Each row was made from one walk, in order. Every step used is in the known rows, and no mark comes twice. Write each row's walk.
In the rows, zero is written as 128.
Known rows
nalo, mifi, zuvu, motu: [149 106 129 117 159 163  57 104 166 113 137 182 129 136 134 150  59 125
 102  99 105 179  89 198  86 121 142 193 117 145 106 105 123 118 158 104
 183 182 173  87 119 111 124 137 152 154  83 119 106 137  93 108]
nalo, zotil, zuvu, tizotu: [134 116 145 101 170 178  75  82 115 138 112 152 127 134 134 163  88 131
 157 138  75 183  81 153 116 101 155 136 140 140 113  85 105 111 125 119
 102 155 125 131 121 158 146 143 161 135 103 172 127 108 121  72]
vogop, zuvu, rasub: [113 113 121 148 139 198  98  95 134 136 140 160 182 128 124 125 102 149
 131  92 103 183 120 168  85 114 206 142 161 135 104 112 142 121 148  99
 119 150 161 101 108 148 131 141 170 133 109 131 143 142  93 124]
gupofa, mifi, zuvu, vogop: [200 108 165  89 153 179  64 101 111 143 106 186 141 123 137 152  78 136
  93 115 135 153 102 158  94 149 175 153 148 117 129 103  81 111 115 102
 123 174 122 141  84 130 117 117 161 136  99 102 124 148 105 126]
mifi, zuvu, gavuv, gupofa, tizotu: [122 116 178  74 175 162 133  93 106 121  91 197 120 151 122 143 100 111
 165 152 111 186 114 195 142 163 130 166 157 112 149  75 129 131 164 121
 131 136 151  94  81 156  95 100 190 104 110 142 107 111 118  76]
furul, vogop: [117 129 113 106 134 165  62 102 146 111 117 145 144 151 112 130  98 107
 111  95 114 165  95 153  88 146 184 138 152 155 119 102 104 135 127  98
 149 179 168 154 122 148 136 100 174 150 120 112 137 140 118 142]
tizotu, zuvu: [ 94 100 142 113 153 156  93  89 143 121 141 203 149 146 117 131  93 121
 149 117 126 171 115 159 106 121 175 121 126 144 148  77 132 131 150  86
 138 181 132 132 124 168 150 103 160 144 134 132 108 136 106 117]
nalo, mifi, gupofa, tizotu, zuvu: [ 46  73 178  63 156 122 144  98 135 102 151 178 109 113 132 117  58 101
 121 132 117 128 122 198  91 104 166 139 119 129 149  70 164 133 143  81
 123 163 135 119  63 114 141 119 159 163  96 150  70  92  71 123]
munov, furul: [117  92 164 130 162 155  78  93 155  93 122 171 157 163 117 138 118 123
 125  89 107 173  74 141 117 114 168 135 142 132 121  95  94  91 178 100
 124 176 162 170 136 160  85 101 176 135 113 104  91 134 123 104]
vogop, zuvu, mifi, gupofa, tizotu: [ 88 101 139  71 146 162 159  92 110 109 139 101 143 104 127 130  91 122
 110 139  78 157 132 180 115 158 204 147 163 121 129  96 145 121 150 118
 117 131 157 135  55 112 109 129 166 179  68 182 129  80  81 121]
vogop, zuvu, munov, furul, vona: [172 104 163 167 140 182  49 111 180 164 142 152 153 148 127 116 111 124
 118  97  87 132  96 151 111  96 158 128 181 134 101  87 105  65 176  91
 120 161 160 156 162 164  86 109 167 135  93 132  99 167 140 115]
zotil, zuvu, mifi, gupofa: [ 86 106 148  98 154 169 103  77 102  94 119 141 160 126 137 152  75 100
 120 118 102 153 124 156 121 167 186 145 131 135 109  50  93 109 121  98
 129 161 146 148  84 135 111 129 185 136  72 151 120 100 116  96]
munov, furul, vogop: [107 125 148 113 138 159  52 104 155 102 119 155 146 158 110 128 121 105
 114  87 111 148  66 135  95 134 165 137 157 135 117 109  89 104 161  99
 147 184 180 175 136 151  97  83 182 146 118  92 102 136 126 121]
rasub, zuvu: [133  95 144 120 148 180 108  73 133 113 123 163 152 165 109 149 126 119
 147 104 104 213 124 140 130 148 178 123 149 133 142  79 109 113 165 105
 136 172 164 125 139 171 123 116 167 140 107 115 115 128 123 119]
gupofa, mifi, zuvu: [161  82 146 103 166 171  80  87 123 124 119 191 133 139 117 146  80 131
 115 113 117 170 100 164 121 148 161 170 119 118 135  83  97 125 132 108
 139 151 140 132  78 137 123 103 167 133  89 132 122 139 124 126]
nalo, mifi, gupofa, tizotu, zuvu, munov, furul: [ 76  73 207 100 158 104 106 107 156 116 150 177 114 109 143 114  76  92
 118 135 117 103  93 193 109  80 140 138 165 119 127  61 142  97 161  76
 133 173 145 134 109 115 108 112 152 147  92 134  47 129  87  86]
mifi, gupofa, tizotu, zuvu, motu: [ 83 113 158  78 146 121 145  66 155  88 127 168 127  79 141 129  41 112
 145 147 119 143 122 191 104 105 170 151 133 133 149  87 153 130 147  87
 127 151 121 138  73 131 164 101 159 176 112 155 110  89  68 150]
vona, zuvu, gavuv, gupofa, tizotu: [101  87 166  97 169 123 169  93 101 109 135 176 135 149 123 110  99 110
 158 130 115 199 104 185 131 170 149 160 150 105 136  55 131 122 167 136
 116 140 138 110  67 179 107 106 171  98 112 135 111 110 109  92]
nalo, mifi: [105  86 139 119 160 151  76 117 157 105 148 166 144 155 126 135  85 117
  98  85 108 172  92 166  84 101 182 145 120 149 110  79 125 116 147  93
 138 185 163 118 113 132 112 140 161 135 100 123  97 151  98 116]
mifi, zuvu, gavuv, gupofa: [134 108 169 111 165 188  99  97 107 124 109 222 145 167 129 142 106 110
 167 132 121 193 116 175 136 165 149 160 150 119 130  71 109 137 150 120
 144 156 161 100  92 175  93 105 185 108 100 135 125 127 139  58]
zotil, zuvu: [112  94 132 105 160 169  67  68 128 120  92 168 155 166 126 144  89 104
 141  98  96 185 100 161 112 142 165 138 132 150 133  54  89 111 140  98
 120 167 136 130 129 155 133 113 175 102 113 117 105 129 120 119]
munov, zuvu: [128  88 127 114 158 164 109 104 166  90 136 175 167 162 116 152  97 111
 116 110 109 201 118 161 103 150 187 135 164 155 128  91 125 116 154 116
 157 182 138 138 121 158 121 111 177 138 129  99 123 141 118 114]
mifi, zuvu, zotil: [141 109 109 129 154 186  73 101 116 128 114 174 147 143 118 143  80 121
 138 112 108 167 100 143 125 170 147 173 129 124  83 116  93 113 128 117
 168 159 145 105 142 144  99  82 147 125 109 115 151 118 138  98]
zuvu, gavuv, gupofa, tizotu: [ 95 124 166  88 168 138 143  97 126  99 109 175 140 140 129 138 105 103
 159 135 118 178 112 168 130 129 166 137 162 122 140  53 139 131 155 110
 105 134 144 120  70 169  97 105 201  97 123 152 102 130 106 100]
zotil, zuvu, munov, furul: [144  97 159 142 163 152  25  79 149 129  88 168 159 163 134 146 104 103
 139 104  96 156  71 160 129 112 139 140 175 133 116  48  67  81 157  92
 125 176 148 154 170 160 102 104 169  88 101 100  76 165 135  75]
vona, furul, vogop: [128 129 119 101 115 159 102  92 163 119 101 130 141 154 111 125 109 126
 103 102 112 163  98 131  90 152 186 151 161 138 133 138 101 150 151 126
 162 179 156 135 109 157 124  90 180 145 101 125 114 138 109 129]
zuvu, motu: [140 130 113 135 151 150  78  88 178  90 123 157 162 123 134 147  72 130
 119  97 110 187  95 160  98  99 184 161 135 152 107  96 116 114 151  97
 145 166 156 138 121 152 136 118 160 144 114 129 131 144  94 132]
nalo, zotil, zuvu, mifi, gupofa: [ 72 118 149 100 149 168 111  79 101  99 134 154 161 113 150 159  75 113
 145 124 105 152 120 181 123 157 179 152 125 124  89  58 102 109 121 113
 115 163 154 145 108 122 116 146 173 143  86 189 132  96 116  83]
tizotu, zuvu, munov: [138 107 133 144 151 141  69  97 155 143 138 199 151 131 133 127  88 115
 142 128 130 158 115 169 116 105 167 128 161 146 131  65 119 133 137  81
 143 182 138 129 158 174 155 109 146 130 131 131 119 178 114  98]
gavuv, zuvu: [100 111 150 126 149 182 102  95 136 109 126 180 161 154 114 146 127 129
 116 112 119 210  98 139 137 107 176 144 125 156 146  73 120 118 132  95
 140 178 127 117  93 160 113 129 160 107 139 118  85 157 113 134]
mifi, gupofa: [110  82 155 112 151 168 109  80 127  85 125 165 154 141 133 132  77 112
 124 115 112 172 120 161 117 128 206 139 146 139 112  91 108 120 126 102
 115 167 144 167  85 143 117 106 160 155  92 139 137 107 113 122]
vogop, zuvu: [126  83 119 123 143 197  86  91 134 132 131 155 162 162 119 126 105 131
 133 103  81 192 107 162 100 124 201 131 153 141 136 103 120 124 155 119
 123 155 153 124 108 152 131 124 150 151 100 137 126 121 106 128]
vona, zuvu, mifi, gupofa: [104  77 140 119 152 139 145  97  92  90 176 142 155 124 126 118  82 125
  93 114 120 184 120 166 121 198 187 172 131 119  90  82 106 105 144 124
 146 173 159 161  74 152 108 121 145 167  66 146 150  96 107  93]
zuvu, munov: [165 105 123 148 153 147  61 100 159 124 118 164 160 145 134 140  91 122
 118 117 110 176 103 165 124 107 180 146 178 151 102  83 100 115 135  90
 131 175 155 145 155 165 125 117 152 118 116 127 134 184 122 106]
gavuv, gupofa, tizotu, zuvu, munov, furul: [ 81 110 177 112 158 116 110  92 155 114 127 223 127 131 138 111 102 102
 168 170 124 137  93 151 126 116 130 126 154 121 157  45 135  98 169  67
 124 157 163 122 134 174  91  92 189  99 137 134  53 150 117  74]

Which walk is each row?
[152 120 150  95 144 178  53  79 119 132  77 167 164 149 143 157  90 111
 116 102 112 166 101 157  85 143 178 125 159 145 126  81  76 100 122  92
 104 193 121 143 126 148 130 131 165 105 121  87 104 134  99 114]	zotil, zuvu, vogop
[ 81 133 138  71 163 111 140 107 133 115 143 152 132 103 116 144  95 124
 124 141 118 145 120 169 108 147 163 137 125 132 143  67 154 132 166  81
 137 154 142 128 105 146 135 114 182 151 133 160  98 129  81 108]	gupofa, tizotu, zuvu, mifi
[162  78 175 138 167 155  31 123 156 139 135 194 127 161 131 139 100 114
 107 101 107 155  69 191 111 114 117 175 161 126 101  91  90  90 173 100
 168 193 183 113 169 129  79 121 147 125  80 100  72 167 129  52]	nalo, mifi, zuvu, munov, furul
[135 112 175 146 158 138 112 119 144 114 187 145 146 140 109 117 110 140
  89  86 120 146  90 133 111 181 145 161 113 120  78  77 101  46 199 100
 152 178 168 182 134 171  62 108 177 144  92 124 100 131 135 102]	munov, furul, vona, zuvu, mifi
[118 116 128 136 152 159 118 109 167  94 146 179 190 128 123 149  94 131
 114 105 131 187 130 168  89 144 188 146 173 152  94 100 149 113 148  94
 155 173 140 111 119 153 121 128 196 117 138  96 135 158 104 110]	munov, zuvu, rasub
[193  99 133 135 161 168  46  98 138 149 108 187 141 157 129 144  89 126
 124 131 109 186 103 190 135 144 144 172 171 139 110  96  91 120 143 104
 156 177 161 120 166 154 121 103 145 125 103 119 135 170 135  85]	mifi, zuvu, munov
[ 96 109 145 111 153 155 122 101 118  80 149 139 161 112 134 143  84 118
  99 121 117 159 127 149 119 154 207 152 139 136  94  81 113 117 135  98
 135 166 162 167  75 138 100 125 178 163  79 164 145 115 107 101]	zuvu, mifi, gupofa
[159  97 157  96 176 180 104  95 105 121 126 199  95 127 131 137  82 131
 129 179 102 172  91 110 121 136 156 155 119 120 147  68 115 120 110 100
 134 123 142 111  39 168  97 117 190 140  68 169 131 117 132  74]	gavuv, gupofa, mifi, zuvu, tizotu
[178 118 188 162 143 169  64  92 181 141 137 162 142 155 120 140 131 116
 133 102 109 151 109 129 138 116 137 121 176 132 109  64  94  56 188  74
 135 182 171 160 193 181  77 102 182 123 103 113  87 171 158 103]	rasub, zuvu, munov, furul, vona
[171 113 141 103 143 170  90 119 155 104 122 169 175 143 135 164  98 116
  90 115 128 179 121 151  78 153 201 122 190 150 127 112 109 103 142 111
 140 205 119 146 122 145 116 128 171 140 140  71 122 147 101 109]	munov, zuvu, vogop
[ 77 119 122  95 150 129 126 100 132 121 128 160 139 103 117 127  76 111
 156 128 115 132 112 146 108 130 152 134 125 126 122  88 144 121 134  99
 142 146 111 111 119 148 134  79 159 126 147 134 116 114  99 129]	gupofa, tizotu, zuvu, zotil
[101 113 172  75 170 125 132  96 130 135 120 169 140 118 117 142 101 111
 159 115 124 154 114 196 123 111 153 129 166 121 161  69 148 148 170 108
 117 153 103 128  84 158 158  98 165 127 138 138  98 130  91 113]	gupofa, tizotu, zuvu, gavuv
[121 115 106 122 146 180  99 113 125 127 153 130 172 133 118 139 111 136
 109 106  84 180 117 153 104 149 207 140 147 135 118  91 123 125 161 119
 140 159 169 121 102 143 117 139 170 158  89 158 134 128  98 106]	vogop, zuvu, mifi
[130 115 154 117 163 183 104 102 128 125 130 152 129 131 113 152 131 144
 103 150  95 211  79 108 140  75 173 134 145 160 144  92 127 119 120 102
 133 157 106 120  68 173 118 136 156 135 117 143 105 141 111 100]	gavuv, zuvu, tizotu
[ 98  84 152  81 161 111 179  89  93  89 160 117 130 107 121 119  80 123
  91 134 110 169 118 186 126 204 174 176 138 111 105  84 128 102 160 123
 128 154 151 157  63 135 107 110 152 161  75 152 130  81  88 113]	vona, zuvu, mifi, gupofa, tizotu
[ 85 131 146 136 147 151 107  97 143 123 150 206 170 110 128 128  93 139
 145 107 149 160 126 164  86 111 175 132 131 140 111  86 154 132 141  58
 134 168 140 109 122 168 150 119 181 125 143 126 124 157  93 114]	tizotu, zuvu, rasub
[114 104 181 118 153 179 130  85 115 106 132 191 151 139 128 140 120 101
 167 113 135 181 131 125 144 134 180 115 152  98 153  16 111 128 139 115
 122 132 145 109  41 181 106 126 201  95  87 153 101 142 128  93]	rasub, zuvu, gavuv, gupofa, mifi
[143 122 145 129 158 179  85  94 125 129 120 194 157 135 123 142  93 154
 128 111 128 186 118 187 102 150 155 181 140 132  95 119 124 117 144  85
 144 167 164  99 133 148 117 117 177 125 114 116 146 148 112 101]	mifi, zuvu, rasub
[118 129  78 126  93 190 101 106 147 153 112 103 158 131 111 108 105 117
 123  93  85 139 104 110  87 160 195 147 167 117 105 155 101 150 131 162
 182 154 139  96 103 141 118  83 160 148  87 136 135 109 114 124]	vona, furul, vogop, zuvu, zotil
[186  89 156  93 180 172  81  97 114 140 122 161  97 118 114 152  83 146
 102 151  97 167  84 132 124 119 158 161 139 125 136  98 100 119 121 111
 135 133 119 134  58 151 130 112 158 162  67 153 142 123 122  94]	gupofa, mifi, zuvu, tizotu
[182 100 149 100 178 182  78  96 116 142 110 162 106 144 112 154  97 144
 120 154  86 193  85 147 127 130 147 162 155 137 131 124 106 124 141 114
 145 158 135 128 110 163 124 110 154 172  85 140 148 112 126  70]	mifi, zuvu, tizotu
[146 104 165 121 158 178 105  86 125 128 120 153 164 154 112 157 135 113
 158  90 116 206 125 160 146 135 171 119 185 117 133  71 105 132 175 128
 137 169 137 126 111 179 130 116 163 127 107 121 119 138 124  91]	rasub, zuvu, gavuv
[153  86 151 139 151 156 108  97 147 127 162 167 140 159 111 107  85 134
 109  91 115 173 110 156 103 162 159 159 113 141  92  82 114  79 165  94
 136 171 140 157 130 180 112 102 155 133 106 119 129 131 131 149]	furul, vona, zuvu
[130  96 152 169 147 145  94 114 147 123 168 155 146 141 109 101  92 126
 118  78 115 136  83 108 113 162 134 160 114 111  49  98  89  41 168 111
 154 167 134 160 147 174  62  70 157 121 105 104 116 116 152 121]	munov, furul, vona, zuvu, zotil
[113  94 198 137 153 140 135 106 127  94 196 145 144 127 121 109  89 127
  88 101 121 129 105 139 121 185 160 164 119 110  70  76 100  47 181 100
 141 173 163 200  95 158  57 103 175 164  63 141 111 102 135  99]	munov, furul, vona, zuvu, mifi, gupofa
[ 56 101 144  90 143 132 152  85 114 101 132 159 131  89 129 118  54  97
 152 145 120 117 128 150 115 133 170 137 138 115 110  89 140 119 119 100
 127 142 105 131  79 134 129  74 153 145 118 152 125  76 100 129]	mifi, gupofa, tizotu, zuvu, zotil
[111 105 168 120 164 155 114 104 122  97 137 197 157 127 138 130  92 107
 144 107 136 155 111 133 119 111 191 133 139 109 130  28 114 133 119 113
 109 133 130 132  24 169  99 122 201  88  96 158 117 156 121 101]	zuvu, gavuv, gupofa, mifi
[171  90 191 138 171 152 105 105 148 134 165 142 108 146 106 113 108 147
  99 116  94 156  65 116 115 120 135 146 141 130  98 102 106  48 181 101
 124 163 130 183 121 190  83  99 161 164  80 127 115 110 139  94]	munov, furul, vona, zuvu, tizotu
[193 113 167 128 136 161  89 106 136 145 151 163 148 144 131 116  85 138
  84  94 131 151 112 151  81 166 173 146 139 138  90 104 101  69 146  90
 117 197 126 172 128 172 109 121 148 135 119  92 130 142 114 146]	furul, vona, zuvu, vogop
[105 114 190  52 139 141 138  83 114 118 114 173 129  95 144 135  68 108
 120 148 135 129 131 180  96 130 191 118 160 125 151  95 137 116 132  77
  92 176 105 160  74 130 143 110 158 166 127 122 105  93  69 132]	mifi, gupofa, tizotu, zuvu, vogop
[129 115 103 103 100 197 109  91 154 153 107 122 148 158 108 113 118 128
 115 102  85 165 106 143  84 153 199 143 175 129 150 144 108 155 158 148
 159 163 159 112  98 146 138 102 169 162  86 135 117 120 101 132]	vona, furul, vogop, zuvu
[ 99 122 107 140 113 188  52 115 138 135 127 128 163 137 110 109 116  98
 130  84  85 127  74 117  88 144 168 130 168 119  88 129  88 105 140 131
 167 154 164 134 129 137  93  80 161 151 104 105 123 108 129 118]	munov, furul, vogop, zuvu, zotil
[ 77 115 171 119 156 158 119 100 125 116 143 236 161 141 134 125 102  99
 181 132 141 164 124 150 119 122 168 115 138 124 152  45 141 145 143  96
 136 160 134 109  82 193 127 111 189 106 133 146 102 137 116  71]	tizotu, zuvu, gavuv, gupofa
[ 69 117 160 118 144 175 138 101 110  84 156 150 170 112 127 151 111 123
  93 134 124 181 123 133 147 137 193 156 132 147 119  65 124 116 119 100
 150 171 140 134  49 139  90 139 169 140 100 154 105 128 105 109]	gavuv, zuvu, mifi, gupofa
[155  93 123 117 159 195  88  99 127 152 131 123 129 138 115 133 110 144
 121 141  58 192  92 135 105  94 198 125 172 142 143 118 126 125 144 126
 120 143 135 127  87 165 136 133 147 177  78 159 145 108 106  93]	vogop, zuvu, tizotu
[140 116 133 118 154 170  93  79 149  93 124 225 133 115 145 136  54 123
 136 143 124 172 100 148 107 144 155 181  94 125 135  62 110 117 124  94
 154 131 168  97  61 144 107 114 192 122  84 150 118 135 118 119]	gavuv, gupofa, mifi, zuvu, motu
[ 79 103 177 112 159 150 122  99 117 115 152 235 154 115 137 123  87  98
 167 124 155 141 120 138 116 108 177 114 126 109 156  13 133 146 120  94
 126 137 114 115  29 180 128 115 195  99 116 159  96 147 113  94]	tizotu, zuvu, gavuv, gupofa, mifi
[125  89 153 104 161 180 102  86 112 103 124 234 128 149 132 129  79 118
 137 145 125 170 110 141 116 162 161 162  98 120 142  53 106 122 120  92
 135 139 164 104  62 152  90 107 196 109  88 145 113 132 133 108]	gavuv, gupofa, mifi, zuvu
[157 117  89 137 117 182  38 108 149 164 118 134 156 144 127 113 103 111
 115 108  86 156 101 174  90 128 190 132 205 151 118 103 106 141 122 113
 152 169 176 127 148 146 151 113 145 152  98 125 146 164 116 125]	furul, vogop, zuvu, munov
[118 145  93 100 104 183 117 112 144 144 130  98 157 130 109 124 123 136
  92 107  86 154 113 131  85 181 202 147 171 127 132 134 112 153 163 152
 178 165 176 109  91 136 118 118 186 173  75 158 122 127  97 108]	vona, furul, vogop, zuvu, mifi
